Known rows, with every way that one mark hangs from another:
G[F]: [  1.1   2.9  11.8 -26.2   2.0 -19.4   6.9  21.5  -8.4  -5.9  27.0   8.2
 -23.8 -32.4  16.5   1.8  -2.9 -15.9 -23.9  16.3   1.9 -10.0 -13.0]
M[F]: [  1.5   6.9  -4.9 -15.2  -3.5 -12.3   5.7  -0.5 -46.1  -8.3  17.9  14.5
 -13.6  -3.5  -4.0   4.1   4.4 -24.0 -13.8   2.1  -2.2   1.9 -12.2]
L[P[M S]]: [ -9.9  13.8  -4.0  -8.4   8.5 -14.7  12.6   1.6  23.4 -22.4  -9.9  15.3
  -0.5   0.2 -33.0   8.6   7.0 -11.4 -27.7   0.4  10.3   7.8 -12.2]
L[P[M[F[G]] S]]: [ -5.0  23.5  -6.3  -7.0   9.1 -11.2  15.5  -5.3  10.1 -24.5   0.8  18.8
   1.8   9.8 -41.5   5.3   5.8 -17.0 -30.4  -0.1   8.2   0.9 -16.5]
M[F[D[P] G]]: [ 15.4  34.4  -3.1  -1.6   4.0 -18.8  20.5  13.2 -11.1 -32.1  27.8  19.3
 -14.9  12.3 -26.2  -0.6  10.1 -16.8  -6.3   6.4  -8.5   3.5 -18.0]
F[D[Y]]: [  9.3  21.1  -4.6  -9.8  14.6 -28.4  16.1  45.0  27.6 -31.1   8.4  14.4
 -21.4   5.3 -13.8   3.6  23.4 -26.1   2.7  10.7  -4.5   1.1  -6.6]
M[F[D[Y] G]]: [ 13.7  33.6  -8.5  -7.0  12.0 -17.7  19.0  18.1 -10.9 -30.9  28.5  20.2
 -14.0  23.6 -28.5  -1.4  13.5 -33.7  -4.5   8.4  -7.6 -10.3 -15.4]
Y[G[F[D M]]]: [ -7.8  19.4  -7.7 -20.0  16.1 -16.8  29.7  40.5  33.5 -21.7  25.2  12.2
  10.6 -10.8  -2.9  -1.6  15.5 -24.6  -9.2  22.0 -11.5  17.2  -9.7]
Y[G]: [-20.2   5.6  -7.2 -13.7   8.9 -13.0  13.2   7.1  18.3 -25.0   3.5  12.8
   9.8   2.0  -3.7   7.5   8.0 -25.6   8.2   7.3 -16.1  26.6   1.2]
P[D L M S]: [-24.8   0.0 -35.3 -44.6  30.5 -13.0  -7.4  51.9  43.2 -43.0  27.8  20.1
  41.5  29.4   9.4  10.7  -1.1 -42.4   2.2  26.4   6.2 -19.1 -26.2]
L[P[D[Y] M S]]: [ -1.6  23.8 -12.4 -18.1  10.9 -26.0   2.6  22.5  38.8 -31.6   0.4  17.4
   2.2   8.9 -22.4   9.8  24.2 -10.3 -22.4   8.8   8.2 -20.6  -9.8]
F[G M]: [ -8.3  16.8 -18.6   3.8  16.3  -7.4  33.4   0.3   1.9 -35.8  27.6   8.2
  12.4  43.2 -34.8  -2.2   3.8  -0.6 -12.1  22.6 -11.7  10.0 -19.6]
G[F[D[P] M] Y]: [ 19.5  23.1   2.9 -48.0  23.2 -40.6  15.1  44.3  16.1 -13.5  51.0   6.6
 -37.7 -56.3   1.6  -7.9  38.1 -24.7 -58.3  29.4   3.4 -29.1 -34.9]
L[P]: [ -0.8  13.8   6.7   3.3  -7.2 -21.9   9.4   2.6   1.3 -17.7   0.2   8.1
 -15.0 -11.5 -28.5   7.8  -8.2  24.5 -17.4  -5.9  -1.7   8.9   1.5]
M[F[D[Y[G]]]]: [ 10.1  26.6  -9.8 -16.0   9.1 -20.5  14.8  28.1 -12.6 -20.9  22.3  19.9
 -13.0   0.8 -13.9   1.3  24.0 -38.9  -6.9   5.9  -5.5  -1.3 -10.6]
D[F Y]: [ 12.0  29.7   1.7 -12.8  17.4 -33.8  -3.2  22.4 -17.2 -16.1  47.5  28.5
 -53.5 -28.6   2.2   8.9  29.1 -44.6 -23.8  11.8  19.9 -34.7  -8.5]
G[F[D M] Y]: [ 12.1  15.4  -1.8 -48.5  25.1 -34.0  17.1  46.3  17.6  -7.5  44.0   4.9
 -27.8 -40.2   1.2  -9.0  27.8 -33.1 -50.6  29.6   3.3 -28.7 -32.0]
F[D[P] M]: [ 13.4  28.2 -13.5   1.2   9.9 -27.2  36.3  46.8  21.9 -33.9  22.6  10.1
  -7.2  -3.0 -23.5  -1.1  33.3   8.8 -17.3  20.4  -4.8  24.6 -21.5]
L[P[M[F[G]]]]: [  1.6  25.3  -2.2   8.3   2.3 -14.7  13.6 -19.1   4.1 -20.5  -3.6  19.6
   0.5   1.4 -36.7   0.4  -5.8   7.9 -19.0  -2.6  -0.8   1.2  -8.9]
P[D M[F]]: [  0.0  12.1 -24.6 -15.3   5.9 -16.3  -1.5   6.2  13.8 -18.1  -3.6  22.8
  22.4  20.7  14.0   0.3  12.6 -23.8   6.8  18.1  -4.5 -16.3 -14.8]
G[F[D]]: [  8.4  13.2   9.8 -20.9   5.7 -22.9  17.7  47.1  18.5 -11.3  23.4   9.6
 -21.9 -24.3   8.4  -1.4   0.4 -17.4 -14.0  17.9   0.8  -3.8 -13.4]
F[D[P Y] G]: [ 19.5  45.6   1.1   1.3  20.0 -32.7  22.8  27.9  40.6 -57.8  28.1  20.1
 -26.2  15.7 -34.7   1.3  27.8 -13.3  -0.1  14.5 -11.6  -5.0 -14.3]

Rows:
[-14.5  10.3 -23.5 -45.0  20.6 -23.5 -11.7  81.1  15.0 -34.7  69.2  18.7
   4.9  11.5  14.0  17.6  -4.9 -37.9  -5.5  22.7  19.0 -31.0 -20.0]	P[D[F] L S]
[  4.5  31.0 -24.3  -7.9  25.7 -24.4  37.2  55.9  34.5 -36.2  23.7  13.4
   4.1  14.3 -27.3  -2.3  42.6 -22.3 -10.2  24.2  -8.1  11.4 -14.0]	F[D[Y[G]] M]
[ -4.3  14.8  -5.6 -17.8  -3.9 -24.4   4.7  33.8  23.5 -26.3   7.2   6.6
  -2.9  10.7 -21.0  13.7   7.1   8.5 -17.4   3.3   4.9  -6.5  -4.1]	L[P[D S]]
[ 11.5  11.5   9.7 -50.0  19.9 -36.0   5.0  39.6  21.7  -6.4  33.1   6.9
 -38.4 -45.7   9.7  -4.8  17.1 -40.4 -38.1  20.7   1.4 -31.1 -24.5]	G[F[D] Y]
[ 10.7  34.8 -19.3 -13.1  15.2 -32.8   3.1  40.8  14.3 -31.8  49.9  21.7
 -13.1  19.9   1.5   5.2  26.8 -16.0  -6.6  27.7   5.4 -42.1 -11.2]	P[D[F[G M] Y]]
[  9.4  17.2  -2.0 -18.9  10.5 -21.0  29.6  53.5  14.0 -12.1  33.8   7.5
 -11.2 -17.9  -0.1  -5.5  10.5 -10.0 -26.5  26.6   2.2  -1.3 -20.6]	G[F[D M]]
[  4.5  30.6 -21.8 -10.0  31.4 -21.6  39.0  31.1  42.5 -40.1  29.2   8.4
   3.4  39.4 -45.3  -9.0  19.6 -19.3 -15.2  26.8 -12.1   0.2 -28.2]	F[D G[Y] M]
[  1.8  20.9  -1.8   5.1  -0.4 -16.6  10.4 -15.2  -0.8 -14.2  -6.8  18.9
  -2.5 -10.9 -30.0   1.7  -2.1   8.0 -22.0  -4.0   1.3   3.3  -7.6]	L[P[M[F]]]
[  2.4  22.1 -10.4  -7.6   3.2 -26.6  -0.6  31.8  20.1 -24.6  31.6  19.2
  -8.3  22.2  10.0   7.6   0.3 -10.1  10.9  18.9   2.2 -23.5  -5.5]	P[D[F[G]]]
[  0.5  26.6  -9.4 -13.6   0.6 -27.0   9.4  42.7  18.9 -21.3  26.7  12.7
  -9.1   4.3 -22.4  12.1  12.8   4.3 -28.1   8.9  16.3 -14.2  -9.3]	L[P[D[F[M]] S]]
[  4.3  39.6 -13.9 -13.4  27.9 -30.1  13.7  31.1  -3.3 -22.5  58.8  29.7
 -28.5 -21.1  -8.1   4.9  45.6 -46.7 -29.0  21.5  13.4 -22.3 -11.6]	D[F[M] Y[G]]
[  1.7  19.4 -17.4 -30.6  11.6 -31.0   1.8  45.1  24.8 -30.5  31.7  12.7
   3.7   5.2  14.8   5.5  32.7 -15.0  -3.3  26.5  -9.6 -28.2  -5.3]	P[D[Y[G[F[M]]]]]
[  6.9  31.1   2.2 -13.8  16.4 -28.4   3.3   9.5   5.1 -23.4  36.2  34.0
 -40.6 -41.9   1.5  10.9  36.9 -46.6 -37.7  13.7  29.3  -7.1 -28.1]	D[F P[M S]]
[-12.9  12.3  -6.3 -23.4  13.5 -14.4  22.5  23.6  15.4 -18.1  27.7  11.2
   9.0 -16.8   3.0   0.5  13.4 -23.3 -16.0  20.9 -10.0  12.6  -9.6]	Y[G[F[M]]]
[ 24.0  56.0   4.4  -0.6  27.7 -39.8   1.2  -6.4   6.9 -41.8  53.8  42.5
 -53.4 -36.7 -11.2   4.0  46.4 -37.8 -32.5  17.9  17.4 -39.6 -22.9]	D[F[G] P[M] Y]
[ -6.6  17.1 -12.1 -13.8   5.2 -20.5   6.0  19.3  40.5 -26.6  -7.7  14.5
  10.9  13.1 -20.9   9.6  10.7  -1.8 -16.6   6.9   6.7  -6.6  -9.8]	L[P[D M S]]
[ -1.3  23.4  -7.0  -8.2   8.0 -14.7  17.4  10.2  17.6 -20.8  -3.7  18.6
  -0.2   2.8 -37.6   5.1  10.6 -18.3 -28.4  -0.8  10.4   5.1 -15.5]	L[P[M[F[D]] S]]
[ 10.0  40.8 -22.6   3.8  29.9 -20.3  43.2  40.7  37.7 -50.3  32.7  14.0
   2.8  48.3 -48.0  -6.3  27.6 -15.2  -6.7  27.6 -10.9  -1.3 -20.7]	F[D[Y] G M]
[ 13.8  34.1   9.8 -29.1  15.3 -40.1   1.1  17.2   3.2 -39.6  45.3  21.1
 -39.3 -58.2   4.2   7.6  53.7 -21.8 -33.0  15.2  -5.7 -18.3 -11.0]	D[P Y[G[F]]]
[  8.1  26.9  -7.8  -2.3   6.0 -12.2  22.1  14.4  -9.1 -26.1  21.3  17.3
  -5.3  28.6 -26.6  -1.7  -0.2 -25.2   1.3   6.6  -8.8   3.7 -15.1]	M[F[D G]]
[ 18.6  19.0  14.3 -49.9  17.8 -42.5   3.0  37.3  20.0 -12.9  40.8   8.7
 -47.9 -62.7   9.8  -3.9  27.6 -31.2 -45.6  20.5   1.7 -30.8 -27.7]	G[F[D[P]] Y]
[ 17.7  20.1  11.1 -48.2  22.3 -40.8   3.6  30.3  28.4 -13.0  33.6  12.5
 -41.3 -62.2  10.4  -6.0  29.2 -37.0 -45.2  22.5   2.9 -31.4 -30.5]	G[F[D[P[M]]] Y]
[-29.3  -4.6 -23.8 -37.0  35.2  -4.3   1.8  26.3  19.2 -36.5  23.9  20.8
  25.4  10.2  -7.0   9.3  -5.7 -55.4 -13.5  16.9  10.4   1.8 -29.7]	P[L M S]
[ -8.2  16.7   0.5 -21.1  12.4 -18.4  20.9  35.7  36.5 -21.3  18.0  13.7
   2.8 -15.3   2.9   1.2   8.7 -29.1  -0.5  15.9 -11.9  15.6  -4.5]	Y[G[F[D]]]
[  2.6  16.1  -6.0 -21.4   9.6 -15.0   5.8 -13.6 -33.7 -18.6  29.6  14.7
 -15.3   9.5 -19.0  -0.3   5.2 -34.8 -19.9   6.3  -7.7 -16.3 -20.0]	M[F[G[Y]]]
[  7.2  33.5  -5.7   6.0  -3.0 -28.8  10.4  25.3  18.5 -23.6  25.6  14.4
  -7.1   6.5 -25.1   5.8  -2.6  29.5 -14.1   7.8   3.8 -15.4  -2.3]	L[P[D[F[G M]]]]
[ 12.3  43.2 -10.6  -3.6  28.0 -28.4  15.5  19.6 -10.4 -29.5  65.1  28.4
 -37.1   1.0 -21.0   1.9  32.0 -36.7 -30.4  23.6  16.1 -36.6 -18.6]	D[F[G M] Y]
[  2.6  24.8  -2.1  -1.9   7.5 -19.0   9.2 -21.8   5.2 -18.7   0.2  18.6
  -5.0  -5.8 -37.4  -0.6   0.0   0.1 -27.2  -1.6  -0.8  -8.2 -12.7]	L[P[M[F[G[Y]]]]]
[ 12.6  23.5  -4.4 -17.0   1.4 -20.6  14.9  28.3 -19.2 -21.7  23.7  17.2
 -20.5  -6.8 -12.9   4.4  23.5 -28.8 -17.7   4.6   1.9   7.1 -19.6]	M[F[D[P[S]]]]
[  5.0  28.7  -6.1   5.5   0.3 -27.6   3.1  11.5  32.2 -17.7   2.8  22.3
  -2.3  -5.4 -13.1   4.9  -0.6  14.4  -9.7   5.5   7.8 -15.1  -3.2]	L[P[D[F] M]]
[ -2.2  15.2 -16.1 -26.1   9.0 -30.7  -4.6  36.5  26.8 -33.9  17.4  13.8
   2.9  13.3  13.0   9.4  28.1 -17.3  10.2  18.7 -12.8 -21.6   0.7]	P[D[Y[G]]]
[-12.7  12.0 -21.4 -12.6  26.7  -4.5   3.1  -4.5  -8.6 -34.0  32.9  27.6
  26.6  10.8 -13.3  -2.0 -24.4 -28.0  -1.2  12.6  -5.4  -7.9 -24.7]	P[L M[F[G]]]
[  0.7  28.7 -17.0 -37.1  21.6 -29.3  -2.9  55.2  25.4 -37.2  48.7  21.7
 -18.9  28.6   1.3  15.0  36.9 -57.8 -13.4  25.2  18.5 -45.1 -17.3]	P[D[F[G] Y] S]
